Every row comes from one small tree of marks. Brackets hold a mark, then the marks that hang from it, in alphabetical order. Every link used is in the known rows. Which tree was each row made from?
In the rows, 128 means zero.
Known rows
[pema malas [nalol bisu]]: [138  91 121 120 130 129 129 110 129  69 128 136 107 112 139 110 154 115
 121 131 129 112 145 113  92 110 105 123]
[nalol bisu]: [141 126 114 129 137 123 133 127 129 105 129 131 157 129 118 125 130 127
 132 120 129 124 139 130  98 115 125 135]
[lerab [bomu [rumu [malas pema]]]]: [140 134 157 116 108 145 127 142 119 113 138 140 140 119 136 130 106 117
 136 142 127 121 120  82 142  93 129 130]
[lufil bisu]: [123 135 132 132 115 107 136 112 127 125 126 128 161 134 135 132 121 138
 126 119 130 120 128 111 129 141 118 142]
[rumu [malas [pema nalol]]]: [136 152 133 127 134 116 151 106 123 127 138 142 122 107 139 122 121 119
 130 131 116 108 107 107 109 113 142 149]
[nalol [pema malas]]: [120 108 109 130 133 134 115 135 122  41 122 125 136 130 142 120 141 113
 109 129 119 131 142 120 133 144 116 122]
[lufil [bisu [nalol pema]]]: [127 114 118 132 113 103 127  95 126 100 125 129 184 138 132 128 118 126
 111 104 128 125 138 109 118 148 115 129]
[dazuz nalol]: [142 123 113 126 123 116 119 130 131  94 123 133 142 129 117 124 125 130
 137 122 126 121 109 141 118 123 123 130]
[dazuz [nalol pema]]: [138 115 104 129 129 118 111 134 127  55 121 134 156 135 115 126 127 121
 133 120 119 125 107 134 120 135 123 123]
[bomu lerab [rumu [malas [pema tifod]]]]: [152 157 164 114 119 158 138 157 119 104 143 140 130 117 152 135 104 121
 152 148 121 129 114  65 139  82 132 136]
[malas pema [rumu bomu]]: [120 149 118 110 139 149 148 174 133 107 140 142 143 122 158 117 111  96
 123 140 127 114 129 118 134 114 139 155]
[rumu [bomu lerab] [malas [pema nalol]]]: [142 164 161 113 132 152 157 137 113 106 144 149 133 110 158 119 115 110
 139 152 103 111  98  68 111  78 150 148]
[malas pema [rumu [bomu lerab]]]: [121 151 132 106 138 161 147 184 131 103 141 143 139 123 161 119 111  97
 130 145 125 116 127 106 146 104 139 153]
[bomu lerab [rumu malas]]: [160 147 174 117 117 155 129 154 116 108 140 139 126 124 151 134 104 124
 145 143 124 132 120  71 150  86 134 122]
[mise tifod]: [145 117 124 129 133 134 118 137 128 138 130 127 125 133 123 117 137 111
 118 119 135 139 126 112 105 103 119 126]
[malas [pema nalol tifod] rumu]: [113 129 111 108 141 141 141 155 143 110 138 145 112 116 143 121 131  92
 138 137 132 108 111 102 111 120 119 154]
[pema tifod]: [118 134 117 123 130 138 126 133 134 113 127 125 123 129 128 131 138 119
 141 133 125 128 114 101  98 124 113 146]
[nalol [bisu lufil]]: [145 114 115 135 128 134 136 124 133 106 126 129 184 129 114 123 137 114
 137 108 136 122 149 128  97 118 127 147]
[nalol bisu [pema malas]]: [133 107  95 131 142 129 121 134 123  17 123 127 165 131 132 118 143 112
 114 122 120 127 153 122 104 131 113 128]
[rumu [bomu lerab] [malas pema]]: [139 176 156 116 131 153 157 145 113 105 143 143 145 114 160 121 109 113
 135 150 103 115 107  77 120  82 152 156]
[dazuz [nalol bisu [pema tifod]]]: [142 117  88 127 136 119 114 136 131  31 121 135 174 137 108 125 134 116
 141 118 119 122 108 122  85 124 113 136]
[bisu [nalol pema]]: [134  97 107 127 126 122 116 104 126  94 127 130 162 134 124 123 124 111
 106 107 125 134 142 125 113 138 122 110]
[lufil [bisu [nalol [pema malas tifod]]]]: [123 112 111 130 112 110 126  97 127  80 123 126 176 135 140 125 125 121
 110 108 127 123 142 101 109 147 103 137]
[lerab bomu]: [123 116 146 120 114 145 119 137 125 120 128 133 133 128 121 128 124 122
 132 137 128 123 124 103 145 110 122 126]
[pema malas]: [125 117 120 126 123 134 126 128 128  83 124 122 110 120 153 114 141 123
 110 133 129 124 154 131 131 128 110 135]
[bisu lufil [nalol [pema malas tifod]]]: [134  77 100 132 110 146 118 102 135  68 120 122 188 130 130 115 144  84
 112  94 133 129 162 112  97 140 108 138]
[malas rumu]: [128 124 125 120 139 137 123 159 136 117 131 135 121 135 144 119 121 104
 118 125 137 119 136 129 145 133 125 135]
[lerab [bomu [rumu [malas [pema nalol]]]]]: [141 126 160 114 108 144 127 136 119 115 139 144 132 116 134 130 109 115
 139 144 127 118 114  75 137  90 128 125]
[lufil [bisu [nalol [pema tifod]]]]: [124 116 114 130 114 107 126  97 128  96 125 128 182 138 132 129 121 122
 116 106 127 125 133 100 108 147 109 134]
[pema [nalol bisu] [tifod mise]]: [134 122 120 117 138 136 121 138 141  95 131 136 120 121 107 121 155 117
 154 117 128 126 109  76  63 107 102 131]
[bisu lufil [nalol [pema tifod]]]: [136  82 104 133 113 143 119 102 135  90 122 125 197 134 117 121 138  87
 121  92 132 131 150 110  96 140 117 135]

Write each row's tree
[114 155 123 103 139 169 146 186 136  93 140 141 137 124 160 120 118  91
 139 149 123 115 117  88 126 101 128 165] => [malas [pema tifod] [rumu [bomu lerab]]]
[128 118  93 129 147 132 120 137 127  38 125 130 174 138 115 129 141 109
 135 122 117 130 125 101  80 128 115 136] => [nalol bisu [pema tifod]]
[122 110 120 121 137 154 115 163 122  26 126 130 135 136 157 115 136  98
 108 136 118 128 143 105 144 132 118 124] => [nalol [pema [malas [rumu [bomu lerab]]]]]
[139  74 105 135 109 141 119  99 132  75 120 123 190 129 130 113 139  89
 105  91 134 130 169 125 112 142 116 130] => [bisu lufil [nalol [pema malas]]]
[120 124 119 111 140 134 142 151 139 120 139 147 116 115 143 118 124  99
 129 134 134 109 120 120 132 122 131 142] => [malas [pema nalol] rumu]
[133 106  94 135 138 143 123 134 131  40 122 127 201 138 111 127 148  96
 141 110 124 127 135 100  79 130 117 147] => [nalol [bisu lufil] [pema tifod]]
[137 112 121 121 132 143 122 136 144  97 129 134 138 121 105 119 159 107
 158 108 132 125 116  75  63 109 103 140] => [pema [nalol [bisu lufil]] [tifod mise]]
[132 133 144 110 137 161 127 180 130 102 136 140 128 137 157 118 117  98
 123 140 128 122 129 102 146 108 131 135] => [malas [rumu [bomu lerab]]]
[135 165 137 116 133 140 156 124 118 106 142 146 135 110 154 119 120 103
 136 147 104 108  95  71  78  90 143 159] => [rumu bomu [malas [pema nalol tifod]]]
[128 120  89 128 144 139 114 152 131   4 123 123 162 132 128 116 153 109
 125 115 120 133 147  98  86 130  98 138] => [nalol bisu [pema malas [tifod mise]]]
[129  89 128 114 130 138 121 133 134  78 129 138  82 116 157 106 148  99
 110 135 135 109 143 113 124 123 105 124] => [pema [malas rumu] nalol]
[124 133 139 101 139 160 146 173 132 105 143 151 123 117 156 116 120  93
 135 148 125 111 115  93 134  98 136 142] => [malas [pema nalol] [rumu [bomu lerab]]]
[119 128 105 108 146 138 144 154 144  97 138 146 127 116 138 119 132  92
 140 133 133 106 117 103  97 113 118 158] => [malas [pema [nalol bisu] tifod] rumu]
[140 102 102 138 136 136 124 131 127  52 123 129 204 138 111 125 141 103
 131 106 125 128 145 119 100 133 127 135] => [nalol [bisu lufil] pema]
[137 136 152 114 109 150 126 142 121 109 138 139 138 119 136 131 109 113
 141 144 126 121 115  73 132  91 124 136] => [lerab [bomu [rumu [malas [pema tifod]]]]]
[147 114  94 130 135 114 115 134 128  38 122 136 176 136 108 124 129 121
 135 115 120 122 115 135 100 125 121 128] => [dazuz [nalol bisu pema]]
[155 155 168 115 118 154 139 156 117 109 143 141 131 117 153 134 101 124
 148 146 122 130 118  74 150  83 137 130] => [bomu lerab [rumu [malas pema]]]
[128 120 131 114 129 158 125 165 129  65 129 130 110 126 173 107 133 102
 108 141 129 119 155 113 144 115 112 140] => [pema [malas [rumu [bomu lerab]]]]
[129  97 109 115 131 139 127 115 135  53 127 133 102 113 139 113 164 106
 134 137 126 112 131  87  62 106  89 142] => [pema malas [nalol bisu] tifod]
[138  92  95 133 138 144 120 145 131  14 122 128 188 135 136 111 146  87
 114 108 131 120 167 121 111 136 114 143] => [nalol [bisu lufil] [pema [malas rumu]]]
[130  98  88 133 134 148 121 134 131   8 119 123 188 132 128 118 157  93
 128 113 124 125 154 102  82 131 104 152] => [nalol [bisu lufil] [pema malas tifod]]
[128 122 116 123 129 128 152 119 133 121 135 140 150 108 121 124 135 116
 144 126 128 114 123 120 100 112 133 145] => [malas [pema [nalol [bisu lufil]]]]
[115 120 107 116 131 150 121 153 139  60 125 124 100 125 163 112 146  96
 117 136 133 116 147 104 112 128  92 158] => [pema [malas rumu] tifod]
[127 118 122 117 129 150 126 156 130  68 128 129 112 125 171 106 133 101
 103 137 130 117 157 121 135 122 113 142] => [pema [malas [rumu bomu]]]
[129  95 107 110 139 144 123 137 141  46 129 137  97 118 150 107 160  89
 127 135 132 105 136  87  75 110  87 147] => [pema [malas rumu] [nalol bisu] tifod]
[133  91 103 127 123 125 115 104 126  72 125 127 153 129 136 116 130 107
  98 110 125 132 155 127 114 138 114 113] => [bisu [nalol [pema malas]]]
[136 155 123 125 137 119 152 108 126 111 138 142 130 108 135 123 126 113
 138 132 115 106 104  95  85 107 133 159] => [rumu [malas [pema [nalol bisu] tifod]]]
[144 128 160 117 107 146 120 140 118 114 136 139 136 124 135 130 107 117
 134 140 128 123 121  80 143  94 127 124] => [lerab [bomu [rumu malas]]]
[135 100 118 121 130 140 130 114 139 101 129 137 138 122 111 125 156 102
 155 123 129 115 112  82  58 108 109 143] => [pema [nalol [bisu lufil]] tifod]
[140  79 108 135 112 138 120  99 132  97 122 126 199 134 117 120 133  92
 114  89 134 131 156 123 110 142 126 127] => [bisu lufil [nalol pema]]
[115 121 103 127 135 144 108 154 130  27 121 120 133 131 138 119 150 110
 120 123 118 137 136  96 115 142 101 131] => [nalol [pema malas [tifod mise]]]
[148 164 165 119 130 154 143 144 112 104 139 141 137 124 158 120 113 113
 131 146 105 119 108  74 120  85 146 144] => [rumu [bomu lerab] malas]
[121 125 108 119 130 136 150 121 137 110 134 138 146 109 121 127 142 110
 154 130 126 114 114 101  80 109 121 156] => [malas [pema [nalol [bisu lufil]] tifod]]
[131 110 112 115 133 143 119 137 141  50 127 130 102 113 132 107 168 111
 136 122 129 122 136  79  67 108  83 139] => [pema malas [nalol bisu] [tifod mise]]
[154 113 104 132 123 121 124 126 135  78 122 134 181 130 107 121 131 119
 143 108 131 117 125 141  97 116 122 144] => [dazuz [nalol [bisu lufil]]]
[152 154 142 123 119 130 139 134 120 119 142 139 137 115 149 131 101 121
 134 136 126 124 122  97 124 104 137 134] => [bomu [rumu [malas pema]]]
[150 105  95 133 129 122 116 132 131  40 120 134 195 136 105 122 134 111
 138 106 125 120 121 134  99 127 122 135] => [dazuz [nalol [bisu lufil] pema]]
[127  94  97 124 124 130 114 106 129  64 124 125 150 130 135 118 135 103
 105 112 124 132 148 114  99 137 106 122] => [bisu [nalol [pema malas tifod]]]
[135 179 150 114 132 158 156 147 116  98 142 142 142 115 160 122 114 108
 142 153 102 115 100  65 105  80 144 165] => [rumu [bomu lerab] [malas [pema tifod]]]
[149 155 138 121 120 133 139 135 122 114 141 138 136 115 149 132 104 118
 139 138 125 124 118  89 114 102 132 140] => [bomu [rumu [malas [pema tifod]]]]
[118 136 112 121 126 149 116 154 139  64 123 116 105 120 146 111 154 118
 126 123 129 133 145  96 105 126  89 149] => [pema malas [tifod mise]]
[145  93 129 126 128 129 132 109 133 115 130 140 143 120 111 122 146 112
 141 118 132 116 126 110  89 112 124 126] => [pema [nalol [bisu lufil]]]
